Each row was made from one path, in order. Every step used is in the known rows, and no mark comes twice. Write each row's path.
Known rows:
X > L > S > A > Q: [ -8   8 -25   6  17 -15  20  -7   1  27  -1 -24  -9 -34 -25  17  15  12
  20  35  42   0  16 -12 -11   5 -39  23]
S > Q: [ 13   3  -3  -4 -27 -13  13   9 -13   5 -52 -42 -15 -23  26  34  -5  18
  23  39 -16   1  76  -4 -31  -3 -58  39]
L > S > A: [ 10  15 -26  -6  -5 -11   7 -11 -20  26 -24 -27   8 -25   5  35   4   8
  41  47   6   0  40   4 -20   6 -43  31]
S > A > T > Q: [ -9  -1   3  -3 -40 -19   5 -11   0  20 -28 -22 -25  -1  18  42  10   6
  33  23  -4 -19  59  -7 -24  17   4  14]
L > X: [ 23  -7 -13  14 -17  -9  35  17  -4  12 -39 -27   2 -23  36  25  52  12
  12  31   2 -20  49 -22 -17  -6 -65  38]
T > Q > X > L > S > A: [-20   9 -19   7 -26 -21  10 -26   7   8  12 -14 -24 -14 -22  25   1   7
  27  31  63  -9   5 -13   6  14  -9  20]
A > T > Q: [-22  -6   7   0 -18 -32  25  -3  -2  18 -31 -23 -35  -7  10  44  24   9
  23  -6   4 -17  61 -10 -21  19 -19   4]
T > Q: [-37   6  -5  -4 -39 -23  19  -4   0 -11 -30 -22 -13 -17  10  46  -3  17
  25  25   6 -21  53 -13 -12  10 -44  15]
A > Q > X > L > S: [  9  -1 -12  20  42 -26  34   2   8  -2  34 -16 -24 -25 -42   8  23  15
   4   4  82  12  10 -28  -2  17 -43  20]
L > S > A > T > Q: [ -2   5 -18 -13 -13 -18   3 -27 -11  38 -10 -18 -15 -11   4  45  22  -4
  42  24   8 -11  36   6 -20  18  -4   8]
P > Q: [ -3   6   3   3   7 -31  22  18  -9  -9 -57 -13 -17 -28   4  24  17   6
  21  26  12   9  93 -27 -48   8 -65  40]
P > Q > X: [ 18   2   7  14  12 -34  21  16  -5 -20 -28  -7 -28 -17  -5  13  17   4
  15  19  47  19  82 -35 -39  14 -47  44]
T > A: [-19  16  -1   6 -69 -13  25  -4 -18  19 -49 -40  -7 -14  33  34   1  27
  25  23   3 -15  57   1  -1  -4 -50  26]
P > Q > X > L > S > A: [ 16   8 -11  13  20 -27  12  -5  -2  12 -14  -6 -29 -24 -25   3  23  -4
  23  35  69  22  44 -28 -29  14 -30  43]
Q > X > L > S: [  7   6 -17  24  18 -27  36   0  -7  26  -4 -27 -24 -25 -30   7  16  19
  14  10  66  16  16 -12   2  12 -51  31]
S > L: [ -4   3  28   4 -29 -10  15  18  -1  -6 -51 -43 -19 -21   3  26 -22  12
  34  27 -12   2  71 -16 -25   5 -59  32]
P > Q > T > A > S: [ 21  13  20   5   6 -42   3  -7   5   8 -33 -16 -31 -20   6   4  29   3
  32  10  61   9  70 -24 -34   6 -31  14]
T > A > Q > P: [ -5  12  16   6 -36 -17  25  -6  10 -16  -4 -28 -12 -13  -2  27  -5  18
  11  18  35 -12  51 -24  -2   5 -40  17]
P > Q > X > L > S: [  9   5  -8  16  38 -34  28   3  -4  10 -16  -7 -33 -29 -30   3  35  -1
  16  16  75  23  49 -29 -28  16 -52  39]
S > Q > T: [ 35   7  12   2 -24 -23   8   2   2  17 -39 -40 -27 -13  10  25  -3  14
  35  37  17   5  74  -6 -27   0 -38  28]
Q > A: [ -8   8  -9   7 -26 -17  21  26 -12  -2 -37 -16   5 -13   1  29  24  19
  20  35  -2  -3  69 -17 -35  14 -52  30]
T > A > S > Q: [  9   8  -3  -4 -39 -16   0 -14 -15  11 -43 -44 -16 -26  40  21   7  20
  28  16   3  -3  49   1 -15  -8 -43  21]
T > A > Q > X > L: [-11   7   2  24 -30 -16  33  -7   6   3   9 -28 -24 -11  -6  11   7  26
   0   6  68  -9  20 -22  14   3 -28  20]
Q > A > S > L: [ 11   0  15   3   1 -17  -2  23   3 -21 -30 -23  -8 -22 -11   8  18   7
  30  19   1   8  56 -29 -42  15 -43  20]
S > Q > X: [ 31   0   1   8 -22 -15  13   6  -9  -5 -25 -37 -25 -11  14  22  -5  15
  19  32  19  13  63 -11 -21   5 -40  42]
A > Q > T: [ 21   3  13  11  21 -31  24  13  17 -11  10 -21 -18 -17 -19  19  12  18
  19  16  52  -1  55 -28 -19  13 -36  10]
Q > X > L: [  4   0  -3  30  -5 -27  38  15   0  12 -22 -31 -33 -19 -18   6   6  28
   7  10  55  10  31 -22  -3   9 -48  37]

Write each row's path:
[  4   1  15  -2 -41 -22   5 -13  14   7 -21 -22 -32   0   0  40   1   0
  28  26  10 -16  59 -18 -25  21  10  17]
S > A > T > Q > P
[ 20  10  18   7  16 -41  17  13   6   1 -40 -14 -29 -18  -7  15  19   3
  31  24  46  11  91 -29 -43  12 -46  28]
P > Q > T
[ 28   0  -1  12  -9 -13   7   4   7 -24  17 -17  -9  -6  -6  18  -7  15
  16  37  40   2  42 -28 -17  12 -10  33]
S > A > Q > X
[-25   1  14 -11 -24 -20  -9   2  14 -37 -14 -12 -14 -15  -7  24  14   0
  33  20   9 -11  44 -29 -30  18 -25   4]
T > Q > A > S > L
[ 22  -7  19   9 -29   2  19  15   7  -1 -42 -36  -9 -21  27  20  24   3
  28  34 -11 -16  57 -26 -19  -5 -60  36]
S > L > X
[  3   5 -19  10  10 -20  24  -9  -9  64 -30 -32 -27 -25 -15  20  30  10
  27  16  27   1  27   1 -18  11 -30  22]
X > L > S > A > T
[ 16  11 -11   6  10 -26  21 -12   0  50 -25 -42 -30 -32 -22  15  15  12
  33  29  47   8  32  -1 -11   0 -51  22]
X > L > S > Q > T
[ -8  13 -27   7  -3 -15  20  -6  -9  43 -31 -34  -9 -34 -13  20   9  16
  30  40  28   1  24  -1 -10   3 -47  32]
X > L > S > A
[  8  10 -11   3   7 -21  27  -9   0  31 -33 -40 -29 -37 -27  18   6   8
  22  31  34  11  36  -8 -16   1 -64  33]
X > L > S > Q > P
[ -5   9  -3   6 -24 -23  13  -7 -13  11 -39 -38 -10 -26  27  19  14  25
  21   2  15  -5  41  -4  -9  -2 -51  15]
T > A > S
[-18  10 -23  12  16 -24  38   2 -11  40 -34 -34 -15 -40 -20  19  20  19
  21  18  34   4  25  -3  -9   4 -73  25]
X > L > S
[ 23  16  13   0 -63 -15   4 -15  -3  29 -39 -47 -25  -6  29  27  -6  18
  38  37  21  -7  67   4  -9  -8 -28  21]
S > Q > T > A
[-15 -10   9  19  -9 -33  33  -6   8  23  -7 -19 -55  -4 -15  23  26  11
  10 -17  53  -7  31 -20  -4  24  -4   9]
A > T > Q > X > L
[ -3   8 -24   2   2 -18  26  -7 -13  41 -38 -41 -20 -39 -10  21  14  13
  27  30  21   7  34   2 -15  -2 -66  31]
X > L > S > Q
[ 27   6   9   6  -7 -19   2   1  17  -5   7 -22 -11  -8  -9  20  -4  14
  30  42  40  -4  52 -23 -21  10 -10  18]
S > A > Q > T
[-16   3   1   6 -33 -26  19  -6   4 -22  -3 -16 -23  -5  -2  35  -1  13
  20  17  40 -11  40 -21  -1  17 -26  19]
T > Q > X
[  6   1   6  24  17 -34  30  16   3  -4 -32 -11 -42 -23 -21  -1  22   9
   6  17  65  20  63 -38 -31  13 -48  44]
P > Q > X > L
[ 25  -1 -13  21  13 -23  23 -10  -5  49   0 -26 -37 -12 -25   9  25   9
  22   7  61  12  17  -9  -7  20  -8  27]
Q > X > L > S > A > T
[ 15   8 -19  20   1 -18  20  -8  -4  28  -2 -26 -20 -20 -24   8   9  14
  21  30  61  11  14 -11   0  10 -30  37]
Q > X > L > S > A
[ 23   9  10  -5 -37 -20   1 -16   0  -1 -37 -44 -23 -23  23  17   0  14
  22  18  16   1  50  -9 -15  -5 -39  22]
T > A > S > Q > P
[-19  11   2   4 -37 -13  24  -5  -5  -5 -10 -29  -4 -16  17  30   4  25
  14  16  20 -16  48 -12  -2   0 -44  15]
T > A > Q
[ -3  -5   3  14 -37 -22  11 -13  10  25 -10 -19 -45   2  -4  21  10   8
  21  13  41 -12  30 -16  -9  20  19  20]
S > A > T > Q > X > L
[  5   3  -4   1 -14  -9   7   7   3 -15  -7 -21   2 -16   6  28  -6  16
  21  44   8  -6  56 -22 -26   7 -27  29]
S > A > Q
[ 23  12  37   7 -26 -24  -2 -11  13  12 -26 -44 -33 -14   5   6  -3  13
  43   8  44  -1  42 -12  -6   1 -26   4]
Q > T > A > S > L
[ 20  -1  -4  18 -21 -18  23   5  -2  11 -28 -40 -38 -18  -1  10  -2  21
  12  26  38  12  45 -13 -13   0 -41  44]
S > Q > X > L
[  6   8  -5 -10  -7 -22   4 -32   3  24  -3 -17 -22 -10 -14  42  14 -11
  38  23  22  -7  38  -6 -20  25  -3  10]
L > S > A > T > Q > P
[  7  -1   7   4  12 -34  18  23  -9   9 -44   3 -25  -9  -3  20  59  -5
  18  13  11   8 101 -31 -66  26 -30  27]
P > Q > A > T
[ 12  11 -12   9  22 -24  16 -12  13  35  14 -25 -17 -27 -37  12  18   9
  29  32  68   0  14 -13  -7   8 -27  14]
X > L > S > A > Q > T
[ 41  -2   9  -4  16 -29   3   5   6 -17 -37 -39 -25 -33  -5  13   0   9
  20  17  13  18  59 -22 -38   4 -52  29]
A > S > Q > P
[ -1   8  22   1 -37 -12   2  -6  -4   0 -42 -45 -19 -25  21  14  -7  15
  33   8   6  -3  45  -9 -11  -2 -45  15]
T > A > S > L
[ 25  21  -5  -9 -29 -16   5 -32 -14  43 -18 -41 -16 -16  13  30  12   7
  50  35  31   0  47  13  -8  -3 -37  15]
L > S > Q > T > A
[ 18   5   9   3  -9 -14   8   6  19 -26   0 -21  -7 -14 -15  23 -14   8
  17  45  24  -2  57 -31 -26  12 -23  31]
S > A > Q > P
